Known rows, with every way that one mark hangs from another
q335[q453[q31[q777] q357[q713[q137]]] q461]: -.24 .16 .07 -.13 .04 .51 -.11 .10 -.36 -.35 .12 .17 .14 .34 .13 -.26
 -.18 -.04 -.03 -.10 .22
q461[q335[q453[q31 q357[q713]]]]: -.24 .02 -.09 -.10 .13 .39 .01 .50 -.44 -.16 .24 .16 .11 .11 .10 -.31
 .05 .21 .09 -.19 .17
q613[q31 q357[q713[q137]]]: -.23 .01 .40 .09 .03 .46 .30 -.27 .04 -.10 -.19 -.40 .07 .31 -.08 -.18
 -.21 .22 -.01 -.17 .11
q335[q453[q31 q357] q461]: -.08 .06 -.03 -.34 .05 .15 -.12 .31 -.33 -.32 .17 .18 .17 .16 .09 -.18
 .04 -.05 -.11 -.17 .15
q453[q31 q335 q357[q713]]: -.23 .35 -.16 -.01 -.07 .41 .01 .33 -.26 -.10 .11 .06 .07 .12 .06 -.40
 .24 -.01 -.10 -.20 .08
q453[q335[q461] q357[q613 q713[q137]]]: -.28 .08 -.04 .01 -.11 .61 .00 .11 -.42 -.33 .20 -.34 .00 .20 .09 -.37
 .09 -.01 .23 -.09 .25
q357[q613[q31[q453]] q713[q137]]: -.19 .13 .26 .10 .10 .59 .33 -.18 -.23 -.30 -.13 -.29 -.12 .27 -.06 -.12
 -.21 .33 .14 -.03 .00
q31[q453[q335 q357] q777]: -.10 .17 .07 .06 -.21 .29 .04 .02 -.15 -.04 .14 .18 -.17 .29 .32 -.01
 -.04 -.08 -.11 .17 -.12
q713[q137]: -.05 -.06 .07 .08 .01 .18 -.06 -.20 -.01 -.06 .07 -.16 .02 .14 -.09 -.03
 -.08 -.01 -.05 -.02 .14
q357[q613[q31] q713]: -.19 .18 .18 .10 .11 .35 .33 .10 -.12 -.14 -.16 -.17 -.05 .00 -.02 -.17
 -.07 .21 .20 -.04 -.07
q453[q31 q335[q461]]: -.02 .16 -.28 -.25 .00 -.02 -.21 .20 -.19 -.24 .14 .00 .02 .28 -.08 -.20
 .08 .01 -.11 -.16 .00
q31[q453 q777]: .00 .07 .12 .03 -.05 .07 .08 -.11 -.03 -.03 -.06 .26 -.15 .24 .20 .16
 -.22 .05 -.04 .18 -.14
q713[q137 q357[q613]]: -.33 .01 .39 .18 -.03 .39 .05 .06 -.11 -.32 .10 -.25 .01 .13 -.02 -.07
 -.06 -.01 .02 -.03 .37
q461[q335[q453[q31 q357[q613 q713]]]]: -.35 .08 -.03 -.02 .18 .51 .12 .64 -.57 -.27 .26 .11 .09 .06 .13 -.35
 .11 .26 .25 -.16 .23
q357[q613[q31[q453 q777]] q713[q137]]: -.24 .21 .37 .21 .07 .61 .33 -.22 -.16 -.22 -.16 -.09 -.17 .38 .08 -.05
 -.36 .26 .11 .12 -.07
q335[q453[q31] q461]: .04 .03 -.15 -.37 .12 -.01 -.17 .22 -.25 -.36 .11 .11 .11 .15 -.08 -.10
 -.03 .07 -.02 -.17 .05
q461[q335[q453]]: .02 -.25 -.10 -.10 .11 .02 -.07 .23 -.21 -.10 .24 -.03 -.04 .03 -.01 .00
 -.07 .20 .21 .02 .00
q453[q31[q777] q335[q461] q357[q613]]: -.32 .34 .01 -.05 -.07 .28 -.03 .39 -.32 -.25 .21 .22 .01 .35 .26 -.23
 .07 -.14 -.08 .03 .08
q335[q453[q357[q613 q713]]]: -.21 .12 .10 .02 .01 .54 .18 .34 -.40 -.26 .08 -.05 .04 -.20 .16 -.24
 .14 .06 .33 -.08 .14
q137[q713[q357[q613[q31[q453[q335] q777]]]]]: -.16 .31 .46 -.06 -.19 .50 .24 .23 -.08 -.30 -.13 .03 -.24 .48 .20 -.01
 -.10 .26 -.04 .15 -.15
q31[q453[q357[q613 q713]] q777]: -.29 .23 .25 .18 -.08 .53 .31 .16 -.32 -.14 -.07 .24 -.10 .16 .41 -.09
 -.09 .07 .18 .13 .03

Rows
-.24 .32 -.12 -.10 -.10 .32 -.08 .28 -.29 -.17 .10 .24 .04 .34 .23 -.32
 .01 -.09 -.07 -.07 .03 -> q453[q31[q777] q335[q461] q357[q713]]
-.34 .13 .68 .20 .00 .50 .28 -.15 -.05 -.35 -.05 -.09 -.18 .47 .12 .08
 -.40 .14 -.12 .15 .09 -> q713[q137 q357[q613[q31[q453 q777]]]]
-.20 .29 .19 .20 -.02 .66 .25 -.16 -.21 -.27 -.04 -.22 -.27 .42 .03 -.14
 -.24 .24 .13 .11 -.15 -> q357[q613[q31[q453[q335] q777]] q713[q137]]
-.07 .00 -.11 -.18 -.17 .12 -.12 .12 -.21 -.14 .21 -.10 .00 .17 .15 -.17
 .10 -.13 -.02 -.03 .03 -> q453[q335[q461] q357]
-.18 .15 .18 .11 -.11 .41 .19 .01 -.19 -.04 -.08 .29 -.07 .19 .37 -.05
 -.15 .02 .02 .10 -.03 -> q31[q453[q357[q713]] q777]
-.35 .06 .57 .16 .05 .42 .20 -.04 -.01 -.30 .02 -.35 -.04 .23 -.08 -.07
 -.18 .07 -.08 -.04 .24 -> q713[q137 q357[q613[q31]]]
-.40 .16 .08 .09 .14 .51 .13 .61 -.51 -.20 .22 .31 .03 .18 .28 -.29 -.03
 .17 .22 .00 .16 -> q461[q335[q453[q31[q777] q357[q613 q713]]]]
-.01 -.02 -.11 -.24 -.18 .20 -.05 .05 -.30 -.24 .19 -.03 -.07 .31 .21
 -.09 .01 -.01 -.03 -.01 -.02 -> q31[q453[q335[q461] q357]]
-.15 .33 .14 .14 -.03 .49 .33 .03 -.20 -.20 -.10 -.05 -.29 .28 .13 -.11
 -.17 .26 .17 .11 -.29 -> q357[q613[q31[q453[q335] q777]] q713]
-.18 .10 .33 -.03 .06 .39 .27 .21 -.22 -.21 .07 -.12 .00 -.05 .10 -.13
 .01 .05 .06 .00 -.02 -> q335[q453[q357[q613[q31]]]]
-.24 .37 .02 .08 -.10 .23 -.06 .25 -.12 .00 .18 .28 .01 .28 .20 -.20 .10
 -.18 -.28 .02 .00 -> q453[q31[q777] q335 q357]
-.14 .12 -.09 -.31 .07 .34 -.05 .34 -.42 -.35 .09 .15 .18 .11 .09 -.31
 .04 .04 .06 -.24 .16 -> q335[q453[q31 q357[q713]] q461]
-.24 .15 .31 -.09 .02 .48 .27 .21 -.32 -.31 -.02 .04 -.03 .13 .27 -.18
 -.23 .06 .24 .06 -.06 -> q335[q453[q357[q613[q31[q777]] q713]] q461]
-.28 .15 .37 .09 .02 .32 .30 .14 -.12 -.06 .00 -.08 .00 .05 .15 -.11 .01
 -.01 -.04 .03 .02 -> q453[q357[q613[q31]]]
-.12 .10 .22 -.14 -.12 .33 .28 -.13 -.11 -.25 -.19 -.13 -.17 .58 .19
 -.08 -.34 .27 .07 .00 -.23 -> q613[q31[q453[q335[q461]] q777] q357[q713]]
-.24 .14 .14 .07 -.04 .53 .30 .20 -.39 -.21 -.03 .04 -.04 .05 .26 -.17
 .06 .14 .21 -.02 .10 -> q31[q453[q357[q613 q713]]]
-.48 .38 .25 .26 .05 .66 .13 .18 -.29 -.16 .04 .18 .10 .27 .19 -.30 -.03
 -.04 -.04 -.04 .30 -> q453[q31[q777] q357[q613 q713[q137]]]
